Each row was made from one path, in order. Every step used is in the known rows, and no mark comes twice. Write each row's path.
(in the rows, 128 means zero)
Known rows:
D, V, S, L: [161 106 119 143 127 134 150 149  82 184  81  91 161 110 148 196 118 153
 150 152 137 106 132 134 136  69 142  81 118 133 112 152 159 140 124 155
  82 101 132  94  97 118 143 157 161 128]
D, V, S, L, N: [172 112 124 145 124 135 150 132 113 173  66 115 154 108 117 175  97 122
 160 161 110 128  88 125 156  52 153  66 101 112 141 141 166 165 132 163
  83 111 117 105 109 149 149 192 160 141]
D, T, H: [155  91 127 111 112 103 157 128  99 108  62 141  88 168 143 122 106 123
 168 148 157 131 178 135 132 108 174 146 117 135 111  87 149  94 107 179
 120 142 122 152 127 115 117  71 168 126]
U, P, X, D, T, H: [165  82 128 111 129 108 167 111  97 125  75 127  72 115 141 155  94 148
 180 106 179 134 226 169 102  77 175 113  80 138 142  61 163  85 121 171
 131 168 122 167 120 123 132  74 132 143]
U, R: [116 126 136 118 153 156 110  93 103 119 144 121 124 103 125 108 132 101
 125 158 112  94 155 116 145 128 106 123 130 145 153 106 161 145 135 108
  94 154 108 122 144 132 136 133 108 144]
V, S, L, M, H: [146 138  88 117 156 126 106 113 120 142 106 107 109 127 116 168  79 150
 113 164  93 144  98 137 169  38 112  96 130 106 149 136 167 146 135 150
 136 146 124 103  96 156 140 172 190 139]
D, S, L, N, M, H: [157 148  92 149 113 139 111 107 166 133  75 156 113 127 121 127  72 125
 137 174  72 163  87 136 178  39  89  94 106 101 135 137 176 153 138 150
 139 160 136  70 108 146 143 199 186 127]
D, T, G: [125 132 118 112 103  85 181 116 133 102  97 161 131  86 136  87 161 140
 123 170 188 133 162 139 130 137 124  87 141 161  95 102 164  76 128 144
 122 122 142 121 142 113 109 131 165 134]
N, M: [132 140 126 141  87 122 108 120 177 124 108 139 126 135 135  97 116  97
 130 150  96 159 120 130 158 121 105 136 115 129 134 113 151 148 161 139
 126 129 149  99 125 129 124 154 138 117]
Q, P, X, D, S: [156 127 129 144 140 160 166 107 104 156  92 115 122  51 146 171  95 174
 141  77 177 141 177 169  77  74 146  92  95 156 138 112 156  93 159 132
 127 165 121 114 122 110 149 170  91 120]
G, T, D: [153 107  98 124 114 170 165 110 115 117  65 142 107 134 176  80  99 135
 148 132 161  92 155 112  83 151 169 137 142 106 134 176 151 127 131 136
  97 130 139 148 140  73 111 150 129 121]
T, D, V, S: [160 134 131 148 118 169 159 129  48 156  55  92 161  96 182 136 118 143
 162 113 165 106 138 146 107 119 190 104 123 172  97 161 150 118 151 168
  81  96 129 105  88 100 135 162 138 104]
P, X: [141 139 139 117 140 135 138  90 122 141 145  99 101  83 145 151 116 162
 134 125 135 103 177 155  92  86 124 123 122 116 146 139 146 120 132 120
 167 153 103 133 126 147 129 147  98 143]
H, T: [103 162 128  99 107 112  85 164 134 115 128 134  91 145 152 149 131 125
 101 135 115 140 154 144 153 112 132 127 111 167 115 149 138 101 127 139
 113 157 115 128 153 105 146 126 118 139]
R, U, P, X: [134  89 153 124 144 115 140  58 101 120 168 119  60  34 142 131 100 153
 160 132 135  77 237 185  84  51 132 104  97 134 164 121 181 146 167  71
 191 183  92 123  93 188 165 156  88 170]
Q, P, X, D: [144 129 128 123 161 148 137 106 138 166 133 100 104  63 124 177 104 176
 140  61 163 141 184 182  89  76 119  89  82 130 172  91 150 109 131 112
 145 157 126 158 126 120 143 150  82 133]
M, N: [150 117 127 161 133 126 110 109 174 127  96 152 129 144 121 103 121 130
 129 153 113 144  79 117 161 115 129 132  93  98 135 111 138 135 129 143
 135 103 127 118 133 153 124 170 149 127]
T, H: [153  94 138 106 117 112 136 143 108 113  97 137  76 172 131 121 101 115
 153 137 124 127 153 118 130 127 168 150 123 109 144 115 133 130 103 140
 125 128 110 152 125 130 120  78 159 142]
V, D: [147 163 114 148 134 133 138 127 112 158  77  85 152 115 139 153 130 134
 117  94 151 134 139 143 139 100 129 107 138 177 127 119 121 133 129 129
 114 113 115 132  89  95 125 131 149 118]
L, M, H, T: [112 188 102  89 120 109  63 146 143 103 122 132  68 144 141 150  98 133
  80 146  86 166 131 159 179  66 117 116 112 154 131 150 160 105 131 153
 137 179 121 119 138 126 148 149 148 146]
N, L, M, H: [132 169  99 121 133 134  93 117 160 120 131 125  99 120 101 117  80 130
 116 161  70 158  88 150 180  61  84 110 116 117 148 122 168 139 147 141
 145 159 131 105 113 155 145 188 163 137]
D, T: [132 123 115 134 121 116 154 108 118 121  84 132 142 123 143 128 134 139
 144 141 169 133 159 147 132 105 136 122 120 161  87  91 148  81 132 176
 122 144 142 128 129 110 125 120 139 108]
R, U: [131  88 128 125 125 108 147 111 111 110 136 141 106 112 110  93 105 124
 136 149 119 108 167 136 121 111 144 120 119 144 121 139 174 148 160  97
 153 152 119 130  97 152 154 132 130 146]
Q, P, X, D, V: [176 154 136 142 128 146 149 123 111 175  90  95 137  46 147 180 114 173
 142  61 164 138 181 205  84  74 134  66  75 150 135 119 170  98 124 150
 120 133 156 131 107 104 141 150  83 132]
G, T: [151 118 112 131 135 121 162 125 140 103 103 122 113 135 154 120 113 131
 131 130 163 110 140 111 107 134 137 127 138 114 107 146 156 134 136 143
  91 135 155 128 160 100 101 136 118 145]
D, S: [142 126 129 148 115 145 160 125  96 126  88 138 141 102 149 133 114 137
 131 131 150 131 133 126 108 116 153 123 132 154 103 142 138 108 156 146
 113 142 123  91 123 119 137 153 127 118]
U, Q, P, X: [137 116 163 140 152 127 101  54 123 131 168 123  40  41 158 143 104 164
 156 105 142  88 227 215 104  42 102 107 120 133 175 106 167 129 150  65
 177 157  80 125 102 187 146 186  86 138]
T, D, S, L: [156  83  96 137 102 171 161 127  94 171  58 148 135 116 152 147  96 151
 144 169 131 102 148 115 104  87 152 106 132 107 142 177 149 125 127 135
 104 133 112 106 110  96 147 168 160 115]
P, X, D, T, G: [141 140 109 104 118  96 197 115 134 122  98 140 132  59 130 120 150 170
 121 132 206 144 187 158 101 121 126  62 114 162 111  93 175  60 133 156
 127 140 144 140 145 106 113 130 136 142]
H, T, D: [114 141 110  99  91 165 105 141 110 127  86 150  90 143 176 102 114 130
 122 135 122 118 167 139 120 133 164 135 119 150 139 178 137 102 126 134
 115 147 106 148 133  76 146 143 128 117]
N, L: [118 139 131 139 107 143 119 145 161 140 145 124 126 121 108 110 117 116
 150 155  96 125 110 134 160 113  91 123 112 137 128 117 144 139 148 122
 109 135 125 109 136 126 149 180 125 123]
M, L: [130 120 138 142 134 139 105 126 161 149 137 136 131 147 108 129 113 149
 135 150  93 125  95 125 151 105  96 125 107 110 125 109 143 134 130 134
 126 133 130 107 136 134 143 186 133 113]
P, X, D: [153 142 116 116 151 145 154 125 132 162 130  95 127  85 119 179 110 173
 124  70 158 145 168 157  82 101 130  90  88 127 153 114 146 103 135 144
 136 157 131 162 133 114 133 125  82 140]
P, X, D, V, S: [173 153 135 145 145 149 169 139  65 172  83  60 168  69 159 195 117 169
 148  74 180 131 153 165  96  90 170  74  94 177  99 130 163 105 156 181
  87 117 139 114 100 112 137 150 104 124]
U, P: [118  96 146 141 136 118 115 102 119 118 152 141  94  79 137 130 126 118
 157 119 135 113 172 159 125  97 128 112 104 137 156  96 132 145 144  91
 139 145 122 114 111 159 150 135 113 148]
M, H, T, D, V, S: [149 167 117 133 121 165 128 142  52 145  59  97 131 108 195 149 109 156
 145 115 149 116 146 164 129  92 175  98 114 187  84 177 161 102 138 172
  89 124 126  96  94  90 147 165 151 108]
S, L, M, N: [166  99 108 146 120 113 102 105 193 145  73 147 122 142 102 128  95 122
 110 193  82 160  65 110 184  67 132 111  92  66 180 111 165 158 143 160
 126 104 125 119 124 174 128 196 172 145]
N, L, M: [131 143 126 120  98 125 110 127 172 130 123 118 118 114  96 109  93  97
 119 170  77 159  93 132 172  92 115 118 115 125 169 106 165 152 181 148
 112 136 127 118 128 155 142 196 130 138]
X, D, V, S: [166 146 129 150 140 145 164 157  69 166  76  74 180  93 150 183 124 151
 145  76 177 144 127 153 115 112 173  76  97 184  91 124 153 110 154 184
  67 104 154 112 101 102 134 140 120 117]
X, P: [106 139 115 149 134 112 114  84 121 132 112 128 124 122 135 132 158 145
 154 122 136 111 173 146 149 112  85 107 138 151 123 122 147 144 112 142
 160 140 125 150 130 144 112 132  95 115]
S, D: [153 153 125 163 130 137 118 121 101 160  81 120 132 105 134 133 134 134
 125 124 127 128 135 157 142 126 100 108 133 145 133 125 133 149 100 113
 141 128 128 107  74 113 129 125 153 142]
S, L, N, M, H, T: [122 175  95 109 100 115  60 149 179 124 103 152  74 156 137 150  91 122
 108 174  60 168 120 152 203  42  89 101  91 133 132 152 174 132 121 149
 127 178 123  97 138 122 155 175 167 142]
G, T, D, S, L: [167  78  89 139 105 167 177 126 101 158  46 144 127 118 167 141  89 152
 146 171 149  92 155 105  93  89 156 106 138 100 130 185 163 130 130 142
  87 138 126 106 125  81 134 172 156 124]
Q, P, X, D, V, S: [165 143 145 149 154 150 154 122  71 176  86  64 148  53 162 191 112 172
 161  67 184 127 163 186 101  69 160  73  89 181 112 112 166 111 154 154
  94 116 135 112  96 116 144 168 106 117]

Which path is each row?
[113 187 111  94  87  84 105 144 180  88 114 179  74 111 133  89 128 119
  93 182 104 169 124 146 184 101  94  77 117 152 125 144 180 111 128 128
 130 152 128  97 152 126 130 174 177 160] : L, N, M, H, T, G
[146 123 141 142 128 140 114 115 176 144 112 151 132 138  84 121  93 120
 151 160  75 144  58 116 168  82 117 101  92  92 152 107 153 161 135 147
 119 138 115 115 139 162 149 216 139 132] : M, L, N
[102 179 110  84 111  88 113 155 144  90 137 164  76 109 142 109 147 147
  85 163 134 143 150 149 159 119  99  85 135 163 108 155 162  89 108 113
 135 148 124 109 152 112 128 141 169 159] : M, H, T, G
[161  83 109 141 133 144 163 121 106 179  98 122 123  63 134 207  96 172
 146 126 150 118 184 151  91  43 132  67  91 117 159 128 162 123 141 129
 116 163 120 108 113 124 159 161 120 145] : U, P, X, D, S, L
[172  87 125 110 123 106 162 142 115  93  75 134  63 177 151 115  88 116
 158 139 151 112 163 106 112 131 175 149 132  97 127 130 154 136 110 152
  96 135 133 153 152 107  97  83 152 156] : G, T, H
[140  82 143 149 123  98 121  97 107  91 161 166  59  93 127  93 103 122
 141 131 121  96 209 181 127  98 132  99 126 161 135 129 191 146 188  82
 144 152  99 124  79 198 155 145 111 152] : R, U, Q
[148 153 131 134 108 161 136 148  52 150  55  94 142 106 195 147 119 142
 148 117 158 113 153 155 121 110 192 104 115 193  90 171 157 105 149 174
  74 112 123 107 101  87 145 161 134 108] : H, T, D, V, S
[158 119 129 145 136 153 172 110  95 147 102 118 123  45 147 174 100 166
 142  80 177 136 187 165  70  79 155  83  88 158 138 113 154  98 170 141
 125 173 122 110 118 123 150 156  84 137] : U, P, X, D, S
[173  97 110 157 112 122 119 102 176 143  53 153 129 128 113 131  88 126
 113 194  93 161  67 109 173  61 144 109  93  81 168 117 170 148 156 168
 120 112 122 100 122 167 134 210 171 138] : D, S, L, M, N
[169 137 109 162  78 132 133 115 175 162  35 135 146 116 124 132  85  94
 139 169  88 168  96 124 177  52 119  87 103 128 155 119 171 173 166 156
  98 129 127  81 103 127 139 209 171 124] : V, D, S, L, N, M
[116 158  91 100 110 169  91 135 110 120  92 152  76 147 174 107 100 147
 119 135 112 120 159 152 132 108 143 132 120 143 132 187 143  97 109 133
 134 161 110 137 124  78 148 148 149 114] : M, H, T, D
[157 122 122 148 121 115 101  98 189 121  80 146 122 137 107 102 100 112
 109 169  93 170  62 116 175  95 142 127  92  89 167 101 157 147 156 164
 134 105 127 122 129 176 123 192 153 139] : L, M, N
[167 141 123 140  83 171 151 128  86 151  53 131 149  99 173 108 121 139
 147 117 140 111 151 160  92 131 167 104 116 140 119 178 152 109 120 162
 105 106 147 122  98  84 133 145 126 113] : T, D, V
[144 168 102 141 122 132  94 103 179 114 103 150 105 136 116 103  84 115
 133 153  70 169  82 142 183  68  86 110 105 108 137 124 164 154 134 143
 151 155 141  92 114 152 135 182 173 128] : L, N, M, H
[172 132 123 149 122 165 177 127  55 142  42  89 153 100 196 130 111 144
 162 115 182  96 146 138  97 122 194 104 127 165  88 170 166 121 154 175
  62  99 144 105 106  86 122 166 134 112] : G, T, D, V, S
[179 126 136 141 122 131 166 115  92 156 103 105 127  31 140 165 107 164
 149  75 159 124 213 206  74  70 152  55  61 161 132 127 192 113 153 143
 130 155 152 127  88 130 160 135  77 158] : R, U, P, X, D, V
[146 143 129 145  83 124 112 110 195 124  90 151 127 131 114  91  97  78
 142 160  76 175  86 123 175 100 118 116  99 112 155 107 161 169 167 149
 119 132 138 102 128 152 130 188 142 130] : L, N, M
[136 131 130 166 112 142 105 130 198 139 121 144 126 134 103  90 112 119
 152 174  84 138  70 125 185 102  91 128  84 113 134 102 154 145 147 135
 115 115 124 102 139 146 144 213 143 121] : M, N, L
[146 120 126 125 156 139 144 108 125 154 145 104 107  54 125 179 109 167
 141  65 161 135 196 177  80  82 130  80  73 133 172  93 149 114 147 123
 143 167 128 153 121 135 147 131  73 152] : U, P, X, D
[133 130 137 153 100 134  90 122 200 146 122 146 129 154 115 105 103 125
 137 168  67 150  86 125 175 100  77 131  97 110 130  96 160 150 156 143
 124 135 147  86 132 134 139 207 141 105] : N, M, L
[106 194 104  95 110 118  59 154 160 110 129 131  68 141 131 142  93 126
  91 160  69 165 122 163 195  58  97 113 102 159 131 144 171 111 141 150
 128 183 119 108 141 124 157 176 147 144] : N, L, M, H, T
[171 131 124 157  80 127 127 123 162 162  53 126 149 116 128 137  92  94
 155 174  83 160  89 131 178  59 128  84  91 118 141 125 183 175 163 171
  86 114 143  79 107 144 139 208 162 129] : D, V, S, L, N, M
[150 102 135 133 159 129 134  87 126 146 153 122  67  43 121 155  88 172
 145  65 159 123 230 209  87  57 121  75  80 148 174  93 186 120 166  85
 156 171 110 156  99 160 159 158  74 145] : R, U, Q, P, X, D
[160 119 117 152  75 130 129 116 182 146  62 157 134 122 118 121  84  91
 144 186  76 166  90 115 171  65 118  99 100 102 155 124 174 169 166 156
 105 137 132  80 122 145 140 206 160 130] : D, S, L, N, M
[157 145 143 151 130 139 154 140  62 150  83  81 167  96 165 162 129 139
 151 112 161 120 127 147 125 107 169  98 120 179  83 139 152 122 151 169
  82  99 136  93  97 120 134 152 133 117] : D, V, S
[182 135 113 143  90 167 171 127  93 136  35 127 138 103 189 102 111 141
 148 119 163 100 159 149  80 134 174 105 123 131 106 188 170 113 125 171
  82 111 166 123 119  67 116 150 120 123] : G, T, D, V
[151 145 111 161 124 125 147 103  97 147  46 125 145 104 148 132 140 145
 142 137 169 132 165 170 142 103 113 105 124 174  91  89 152  99 110 164
 132 144 142 111  86  99 128 118 160 120] : S, D, T
[181 100  99 155 119 128 127 118 181 156  48 148 140 125 102 147  82 135
 109 166 104 180  68 112 165  65 147  92  75  85 173 106 172 138 160 180
 107 116 134 115 124 154 136 201 160 139] : X, D, S, L, M, N
[160 139  73 121 144 137 123 126 132 148  86 127 119 114 107 175  68 160
 101 140 103 170 106 143 147  41 112  79 111 107 154 134 172 124 136 162
 131 165 141 110 105 133 144 166 172 139] : X, D, S, L, M, H
[165  91 129 109 134 115 159 110 108 135  66 125  69 123 141 151  89 154
 177 102 180 140 215 173 108  71 166 119  88 135 141  59 163  82 109 163
 132 159 119 170 124 110 127  90 140 126] : Q, P, X, D, T, H
[157 179 105 114  79 157 108 137  97 135  45 133 108 108 179 122  98 140
 113 130 111 139 152 179 128  89 163  95 106 155 124 189 176  96 126 180
 111 139 143 118 103  87 145 161 140 126] : L, M, H, T, D, V
[172 107 125 133 114 109 151 123  82 128  31 136  90 154 146 125 110 128
 164 144 156 131 182 153 140 109 156 131 120 145 115  84 153 107  88 170
 128 141 121 138  92 107 119  70 184 134] : S, D, T, H
[172 113 102 114 117 132 152 114 131 168  77 108 126  82 114 188  75 149
 104 150 118 156 140 137 115  44 147  79 108 105 183 130 180 131 168 168
 118 156 122 123 117 143 143 180 129 151] : P, X, D, S, L, M
[183 110 117 161 118 119 116 112 155 158  46 122 145 122 123 146  95 129
 124 184 101 156  63 122 181  55 152  94  86  95 153 118 180 152 154 185
 102  87 132 100 106 168 132 210 173 139] : D, V, S, L, M, N
[104 190 109  81  94  87 102 157 170  92 136 159  70 100 123  97 128 130
  82 187 103 158 130 152 184  98  90  79 126 162 130 143 182 101 137 124
 124 155 124 104 152 125 137 181 170 163] : N, L, M, H, T, G
[165 117 115 125 113 118 134 130 108 166  71  92 145 105 126 180  95 126
 119 168 109 143 109 133 153  56 156  83 121 121 154 135 178 152 161 175
  89 111 131 108  99 147 138 178 158 143] : D, V, S, L, M
[167 115 117 124 115 105 163 127  90 126  29 113 104 160 149 137 108 127
 161 126 170 135 183 144 140  91 174 131 124 166 112  81 144  98 107 180
 113 132 113 154 101  93 115  73 182 120] : V, D, T, H
[134 130 119 110 126  98 182  99 140 126 102 146 114  42 133 119 144 172
 133 125 211 141 199 178 105  99 115  62 112 164 125  75 179  64 130 130
 136 141 142 138 141 110 120 149 135 135] : Q, P, X, D, T, G
[142 147 115 134 105  91 174 114 116 122  67 157 134  73 140  92 166 144
 121 167 187 133 166 158 139 136 105  75 144 173  98 100 167  89 110 136
 131 123 142 106 109 105 111 130 181 145] : S, D, T, G
[146 152 102 150 127 122 161 107 106 144  43  97 162 113 152 148 136 144
 136 115 188 138 166 161 140  82 137 105 128 199  88  84 144  86 133 177
 112 132 131 131  97  84 123 122 157  99] : V, D, T
[156 130  75 119 125 157 121 104 116 140  71 141 102 118 133 137  65 153
 113 168  93 140 114 138 141  47 127 100 132  96 160 164 170 131 133 149
 143 158 123 104  94 131 144 184 186 129] : T, D, S, L, M, H
[182 116 102 167 116 124 123 102 167 159  27 131 142 121 118 144  87 129
 107 177 104 165  72 117 178  47 145  98  99 106 167 113 167 150 157 169
 113 104 115 102 102 151 131 211 183 134] : V, D, S, L, M, N
[148 116  97 104  81 140 121 131 122 148  51 140 105 118 144 151  78 122
 101 185  97 146 135 126 141  61 167 103 123 121 172 165 174 127 161 163
 100 152 110 115 120 118 150 187 153 138] : H, T, D, S, L, M
[160  94  95 139 122 147 166 155 115 179  77 130 153 110 121 194 103 160
 128 132 143 139 136 121 111  80 136  79 107 120 135 140 151 118 131 152
  90 142 136 113 122  99 148 147 141 128] : X, D, S, L
[158 154 117 164 119 148 167 124  83 149  46 103 160  93 157 154 117 140
 122 104 169 136 140 138 118  94 153 105 140 195 103 135 132 114 157 147
 102 130 111  94  93  91 133 156 144 109] : V, D, S
[182 172 134 173 103 139 135 136  82 171  48 109 159  81 155 146 140 140
 132 112 137 127 145 185 126 114 118  82 115 163 105 147 155 130 100 152
 116 109 156  90  66 101 133 130 140 141] : S, D, V
[130 124 155 125 152 138 116  64 129 146 149 106  73  55 150 148 108 166
 152 114 142  98 196 186 100  54 108 121 117 119 167 111 151 128 129  80
 180 153  96 128 119 153 141 178  97 131] : Q, P, X
[162 156  76 132 140 132 119 111 118 150  65 110 120 111 123 171  75 153
  99 151 104 153 109 147 161  22 111  85 133 127 148 141 167 137 134 152
 137 152 122  97  82 132 140 176 193 134] : V, D, S, L, M, H
[154 102 114 129 122 128 134 124 156 160  95 145 130 128  93 152  97 114
 145 172  89 135  90 112 157  66 128  85 106  79 169 134 152 167 117 138
 113 130 111 127 128 154 145 177 156 149] : S, L, N
[165  99 113 151 132 117 109 105 169 151  68 128 130 138 111 139  92 125
 120 190  93 155  59 107 187  61 147 108  94  84 168 108 168 159 158 166
 112  97 117 109 116 176 131 206 177 138] : V, S, L, M, N
[177 145 136 144 124 141 156 124 101 165  99  98 139  40 148 183 119 166
 145  65 164 133 192 200  77  79 143  60  67 154 135 121 168 103 136 159
 118 142 158 126 104 117 145 134  75 148] : U, P, X, D, V
[115 168  92  95  93 171  80 136 137 123  89 148  71 137 155  95  82 130
 116 158  82 137 141 154 157  88 132 124 111 143 152 175 163 109 139 142
 124 167 109 132 125  92 157 187 151 121] : N, L, M, H, T, D
[166  94 113 110 119 110 169 146 106 123  54 135 102 163 129 143 100 135
 161 112 172 156 179 140 122 114 178 122  93 140 118  73 150  81 109 194
 105 147 136 171 131  97 120  61 156 126] : X, D, T, H
[164 112 109 150  64 156 133 107 171 151  40 166 130 123 133  99  76  93
 153 186  78 156 100 115 156  75 135 104 104  98 166 141 176 166 165 153
 104 135 127  89 116 127 142 215 164 120] : T, D, S, L, N, M
